What can hang from each mark
gepem: dumut nonaki nuse
foza: godovik
tagaf: gepem lesa
sibam: gepem
lesa: nonaki
nonaki: foza gepem
lukel: nuger
nuse: gepem
nuger: lukel nonaki

Each row was made from one small tree. The marks that hang from a mark follow it in brackets, in alphabetical order. Every link used is in the known rows. Write each row's tree.
Known rows
lesa[nonaki[foza gepem[dumut]]]: [ 0.53  0.58  0.78  0.39 -0.08 -1.47  1.05  0.07  1.48  3.43  0.54 -0.99
 -0.92  0.01 -1.26 -3.18 -1.66 -0.01  0.12  1.02 -2.13 -0.65  0.96 -1.21
  4.92  0.74 -4.40 -0.12]
tagaf[gepem[dumut nonaki[foza[godovik]]]]: [-1.61  0.12  2.92  0.04 -3.05 -1.00 -1.75 -0.58  2.27  2.93 -0.61  1.08
  0.31  0.58 -1.39 -3.99 -1.11 -0.13  1.91  3.04 -0.84  0.79  3.55  0.63
  6.72 -0.32 -1.81 -0.92]
foza[godovik]: [-0.09 -1.47  1.69 -0.22  0.00 -0.75 -0.91 -0.17  0.84  0.97 -0.18  0.80
  1.13  0.72  0.31 -0.99 -0.85  1.16  0.19  1.10  0.47  0.51  0.60 -0.12
  1.24 -0.27 -0.73  0.15]
nuse[gepem]: [-0.34 -0.04  1.23 -0.83  1.85 -1.23 -1.40 -0.06 -0.15  0.98  0.39 -0.01
  2.06  0.15 -0.09 -0.63 -0.47  1.63  0.19  1.69  0.05 -0.19  0.73 -0.71
  0.49 -1.51  0.21  0.62]
gepem[dumut nonaki[foza[godovik]] nuse]: [-2.25 -1.88  1.95  0.17 -5.08 -0.22 -3.11 -0.44  1.79  3.05 -0.73 -0.64
  0.68  0.88 -0.89 -2.69 -0.36 -1.12 -0.29  2.43 -1.21  0.82  0.68  1.20
  5.10  0.10 -2.89 -2.77]
lesa[nonaki[foza]]: [ 0.84 -0.11  1.41  0.22 -0.54 -0.48  0.01  0.02 -0.08  1.89  0.87 -0.58
  0.35  0.00 -1.12 -2.30 -1.47  0.57  0.64  0.54 -1.53 -0.36 -0.88 -1.75
  3.91  0.90 -3.46  0.37]
sibam[gepem[nonaki nuse]]: [ 0.15 -0.42  1.92 -0.52 -3.66  0.04 -1.98  0.15 -0.15  2.14  0.73 -0.23
  3.90 -0.14 -0.77 -1.55  1.76  0.01 -1.31  1.65 -2.07 -0.03  1.34  0.56
  1.52  0.85  0.77 -2.38]
tagaf[gepem[dumut nuse] lesa[nonaki]]: [ 3.41 -1.30  2.31 -0.24 -7.49  0.26 -2.09 -0.12  0.25  2.67  0.96  1.16
  3.33 -0.95 -2.24 -3.75 -0.22 -1.41 -1.21  1.98 -1.36 -0.77  5.86  2.13
  5.18  0.49 -1.85 -0.02]
nonaki[foza[godovik] gepem[dumut nuse]]: [-0.83 -1.54  1.30  0.15 -0.65 -1.29 -1.64 -0.23  3.37  3.62 -0.54 -0.68
 -0.25  0.76 -0.47 -2.25 -1.03 -0.56  0.03  1.69 -0.21  0.03  2.83  0.48
  3.56 -0.13 -3.20 -1.51]
sibam[gepem[dumut nonaki[foza]]]: [-0.89  1.30  2.47 -0.29 -3.22 -1.02 -0.98 -0.08  1.26  3.52  0.14 -0.61
  2.31 -0.02 -1.38 -3.00  0.59  0.16  0.19  3.21 -2.69  0.25  0.52  0.20
  3.55  1.87 -0.28 -1.46]
nuger[lukel]: [-0.74  0.55  0.68 -0.32  0.80 -0.73 -1.66 -0.17 -0.36  1.27 -0.04 -0.15
  0.87  0.79  0.34 -0.96  0.64  0.68  1.46  1.83 -0.19  0.37  0.56 -1.26
  0.30  1.44 -0.59  0.85]
lukel[nuger[nonaki[foza[godovik] gepem[dumut nuse]]]]: [-2.26 -1.66  1.87  0.54  0.31 -1.80 -1.77 -1.70  3.66  2.99 -1.64  0.74
  0.58  0.81 -1.10 -3.42 -0.74 -0.18  2.32  2.88 -0.79  0.47  2.29 -1.36
  4.71 -0.29 -2.64 -3.28]
lesa[nonaki[gepem[nuse]]]: [ 1.68 -1.12  0.26  0.19 -0.42 -0.28 -0.07  0.35  0.11  2.16  1.14 -0.53
  0.76 -0.25 -0.74 -1.53 -0.55 -0.16 -1.37 -0.46 -1.70 -0.95  1.76 -0.83
  2.36 -0.08 -2.97 -0.88]
nuger[lukel nonaki[foza[godovik] gepem[dumut]]]: [-3.62  1.90  0.86 -0.09  3.47 -2.28 -1.31 -1.18  2.31  2.35 -1.36 -0.05
 -2.20  1.55 -0.46 -3.53 -0.35  0.07  4.31  4.18  0.57  0.88  3.16 -2.92
  2.72  0.96 -2.89 -1.10]
nuger[lukel nonaki[foza[godovik] gepem[dumut nuse]]]: [-3.49  0.92  0.80 -0.13  0.98 -1.63 -2.75 -1.08  2.25  2.76 -1.34 -0.55
 -1.23  1.38 -0.56 -3.34  0.40 -0.95  3.16  3.87  0.55  0.70  3.65 -2.11
  2.45  0.75 -3.30 -2.20]
nuse[gepem[dumut nonaki[foza]]]: [-2.46  0.88  1.62 -0.43 -1.06 -1.32 -1.80 -0.30  0.80  2.76 -0.32 -0.93
  0.66  0.42 -1.26 -2.64 -0.77  0.39  0.75  3.47 -1.43  0.28  0.01 -0.16
  4.56 -0.82 -1.54 -1.01]
nuger[lukel nonaki[foza]]: [-3.07  2.05  0.75 -0.28  2.60 -1.17 -1.83 -1.08  0.10  1.36 -0.48 -0.63
 -0.54  1.32 -0.27 -2.76  0.46  0.64  4.52  3.53 -0.09  0.56  0.75 -3.65
  1.10  1.72 -1.34 -0.22]
sibam[gepem[dumut]]: [ 0.73  0.49  2.26 -0.70 -3.51 -1.12 -0.92  0.23  0.74  2.72  0.42 -0.05
  3.82 -0.23 -0.54 -1.41  0.98  0.69 -1.40  2.27 -1.78  0.08  1.23  1.19
  0.27  1.39  0.97 -0.40]
lesa[nonaki[foza gepem]]: [ 1.15  0.52  0.68  0.37  2.89 -1.26  1.44 -0.01  0.93  2.53  1.00 -0.56
 -1.10 -0.01 -0.92 -2.76 -1.87  0.75  1.16  0.31 -1.56 -0.86  0.99 -2.53
  3.94  0.49 -3.90  0.37]

Write each row's tree
[ 3.17  0.00  2.41 -0.26 -5.25 -0.39 -0.44 -0.19  0.18  2.34  0.97  1.75
  2.43 -0.89 -2.08 -4.05 -0.91 -0.42  0.03  2.28 -1.38 -0.60  5.44  1.36
  5.42  0.71 -1.55  1.15]
tagaf[gepem[dumut] lesa[nonaki]]
[ 3.94 -0.13  2.23 -0.27 -2.24 -0.21  0.00 -0.09 -0.29  1.40  1.43  2.09
  2.06 -0.77 -1.69 -3.59 -1.04  0.39  1.11  1.62 -0.75 -0.80  5.62 -0.14
  4.59  0.35 -1.18  1.63]
tagaf[gepem lesa[nonaki]]
[-0.71 -0.72  0.60  0.12 -0.44 -1.17 -1.49 -0.06  2.63  4.10 -0.07 -1.66
  0.27  0.40 -0.47 -2.15 -0.34 -0.57 -0.41  1.66 -1.29 -0.52  1.80  0.51
  3.07  0.37 -2.28 -0.96]
nonaki[foza gepem[dumut nuse]]
[-2.74  1.40 -0.05 -0.13  3.91 -1.23 -2.02 -0.91  1.05  2.27 -0.34 -1.18
 -0.88  1.18 -0.23 -2.88  0.81 -0.29  3.85  3.08 -0.08 -0.06  2.97 -3.53
  1.25  1.13 -2.12 -1.36]
nuger[lukel nonaki[foza gepem[nuse]]]
[-1.76 -0.44  1.73  0.49  5.60 -2.42  0.22 -1.79  3.02  1.62 -1.18  1.58
 -0.34  0.93 -0.56 -3.27 -1.66  1.58  4.59  2.50 -0.07  0.49  1.97 -3.53
  3.98 -0.37 -1.76 -1.64]
lukel[nuger[nonaki[foza[godovik] gepem]]]
[ 2.69 -1.57  1.66  0.28 -2.47 -0.93 -0.92 -0.34  2.32  3.37  0.17  0.40
 -0.27 -0.15 -2.00 -3.98 -1.58 -1.25 -0.03  2.01 -0.48 -0.57  4.87  0.16
  6.01  0.71 -4.90 -0.90]
tagaf[lesa[nonaki[foza[godovik] gepem[dumut nuse]]]]
[ 0.75 -0.79  2.15 -0.69 -5.75 -0.39 -2.45  0.37  0.85  3.03  0.38 -0.58
  4.58 -0.36 -0.74 -1.16  1.65 -0.36 -2.55  1.85 -1.86 -0.15  1.49  2.12
  0.26  1.24  0.60 -1.51]
sibam[gepem[dumut nuse]]
[-2.69  2.37 -0.25 -0.32  5.14 -1.74 -0.34 -0.82  0.25  1.18 -0.21  0.02
 -0.86  1.17  0.33 -2.38  0.63  0.90  3.67  2.97 -0.09  0.19  2.49 -3.55
 -0.15  0.76 -0.63 -0.45]
nuger[lukel nonaki[gepem]]
[-1.94  0.86  1.45 -0.45  2.01 -1.18 -1.44 -0.33  0.27  1.86  0.15 -0.50
  0.26  0.47 -0.92 -2.16 -0.94  1.02  1.81  2.76 -0.82  0.06  0.28 -1.65
  3.70 -1.15 -1.03 -0.58]
nuse[gepem[nonaki[foza]]]
[ 3.78 -1.68  3.06 -0.02 -3.22  0.00 -2.11 -0.44  1.21  2.08  0.69  1.86
  1.32 -0.57 -2.38 -4.10 -1.49 -0.80  1.53  1.67  0.31 -0.52  6.85 -0.10
  6.71 -0.06 -3.21  0.32]
tagaf[gepem[nuse] lesa[nonaki[foza[godovik]]]]
[-3.19  1.16 -0.14 -0.32 -0.02 -1.19 -2.29 -0.70  0.75  2.41 -0.64 -0.93
  0.47  1.06 -0.09 -2.56  1.45 -0.86  1.52  3.28 -0.74  0.30  2.89 -1.26
  0.35  0.95 -1.45 -2.15]
nuger[lukel nonaki[gepem[dumut nuse]]]
[ 0.89 -0.96  2.11 -0.33 -6.78  0.26 -2.89 -0.51  0.86  3.05  0.32  1.07
  2.98 -0.15 -1.64 -3.99  0.53 -1.40 -0.31  3.43 -1.52 -0.05  5.94  2.84
  5.23  0.09  0.34 -1.17]
tagaf[gepem[dumut nonaki nuse] lesa]
[-1.99 -1.59  0.97 -0.04 -6.40  0.27 -2.64 -0.09  0.37  2.86 -0.09 -1.01
  2.39  0.53 -0.50 -1.94  0.73 -0.97 -2.04  1.93 -2.31  0.35 -0.22  1.85
  2.97  0.39 -1.08 -2.57]
gepem[dumut nonaki nuse]
[-2.40  1.13 -0.35 -0.35  2.71 -0.90 -1.90 -0.78  0.23  1.55 -0.20 -0.55
  0.31  1.09  0.18 -2.08  1.37 -0.15  2.50  2.54 -0.12  0.08  3.00 -2.77
 -0.35  0.67 -1.10 -1.63]
nuger[lukel nonaki[gepem[nuse]]]
[-2.27  0.13  1.40  0.10 -2.99 -0.74 -1.09 -0.36  1.19  3.12 -0.22 -1.03
  0.49  0.71 -0.77 -3.05 -0.52 -0.09  0.49  2.70 -2.21  0.39 -0.74  0.28
  4.60  0.88 -1.78 -1.28]
gepem[dumut nonaki[foza]]
[ 1.29 -0.66  0.45  0.37  0.71 -0.57 -0.24  0.17  0.91  2.87  0.91 -1.17
 -0.11 -0.11 -1.02 -2.30 -1.08 -0.27  0.01 -0.08 -1.59 -1.05  1.72 -1.75
  4.04  0.38 -4.30 -0.66]
lesa[nonaki[foza gepem[nuse]]]
[ 3.14 -1.56  3.23 -0.01 -6.21 -0.21 -2.57 -0.45  1.79  3.02  0.30  1.52
  1.73 -0.60 -2.69 -4.56 -1.22 -1.54  0.54  2.40 -0.35 -0.33  6.70  1.36
  7.26  0.23 -3.63 -0.18]
tagaf[gepem[dumut nuse] lesa[nonaki[foza[godovik]]]]
[ 2.72 -0.09  0.78  0.04 -1.40 -1.17  1.22  0.00  0.75  2.70  0.95  0.65
  0.40 -0.43 -1.35 -3.52 -1.14 -0.14 -0.42  1.84 -1.53 -0.79  3.56  0.16
  3.91  0.99 -3.00  0.59]
tagaf[lesa[nonaki[gepem[dumut]]]]
[-1.64 -1.13  1.12  0.13 -2.28  0.24 -2.33 -0.33  0.66  2.58  0.16 -1.32
  0.77  0.64 -0.63 -2.13  0.01 -0.39  0.43  1.68 -1.73  0.07 -0.09 -0.30
  3.95  0.47 -1.70 -1.87]
gepem[nonaki[foza] nuse]
[ 2.51  0.26  1.00  0.26 -0.33 -1.56  1.08 -0.22  1.65  3.51  0.73  0.04
 -0.69 -0.31 -1.79 -4.28 -1.76 -0.19  0.97  2.37 -1.57 -0.91  3.57 -0.84
  5.53  1.38 -3.88  0.75]
tagaf[lesa[nonaki[foza gepem[dumut]]]]
[-3.59  2.75  0.25 -0.11  3.19 -2.14 -0.88 -1.08  1.62  2.92 -0.88 -1.02
 -1.61  1.21 -0.39 -3.54  0.16  0.15  4.01  4.19 -0.71  0.32  2.47 -2.94
  1.94  1.60 -2.38 -0.78]
nuger[lukel nonaki[foza gepem[dumut]]]
[-1.68 -0.73  1.91  0.18  0.05 -0.74 -1.11 -0.50  1.33  1.85 -0.27  0.29
 -0.66  1.06 -0.49 -2.49 -1.26  0.73  1.85  2.03 -0.43  0.76  0.45 -1.04
  4.52  0.05 -2.06 -1.16]
gepem[nonaki[foza[godovik]]]
[-1.45 -0.15  0.86  0.33  4.40 -1.93  0.89 -1.47  1.58  1.48 -0.48  1.28
  1.18  0.61 -0.10 -2.53 -0.53  1.70  2.92  2.02 -1.33  0.01  1.23 -2.67
  2.08 -0.30 -0.04 -1.48]
lukel[nuger[nonaki[gepem]]]
[ 4.00 -1.36  2.08 -0.25 -4.53  0.50 -1.63 -0.13 -0.34  1.83  1.39  1.55
  3.04 -0.94 -1.89 -3.28 -0.39 -0.70 -0.17  1.28 -0.87 -0.97  6.08  0.73
  4.60  0.18 -1.24  0.59]
tagaf[gepem[nuse] lesa[nonaki]]
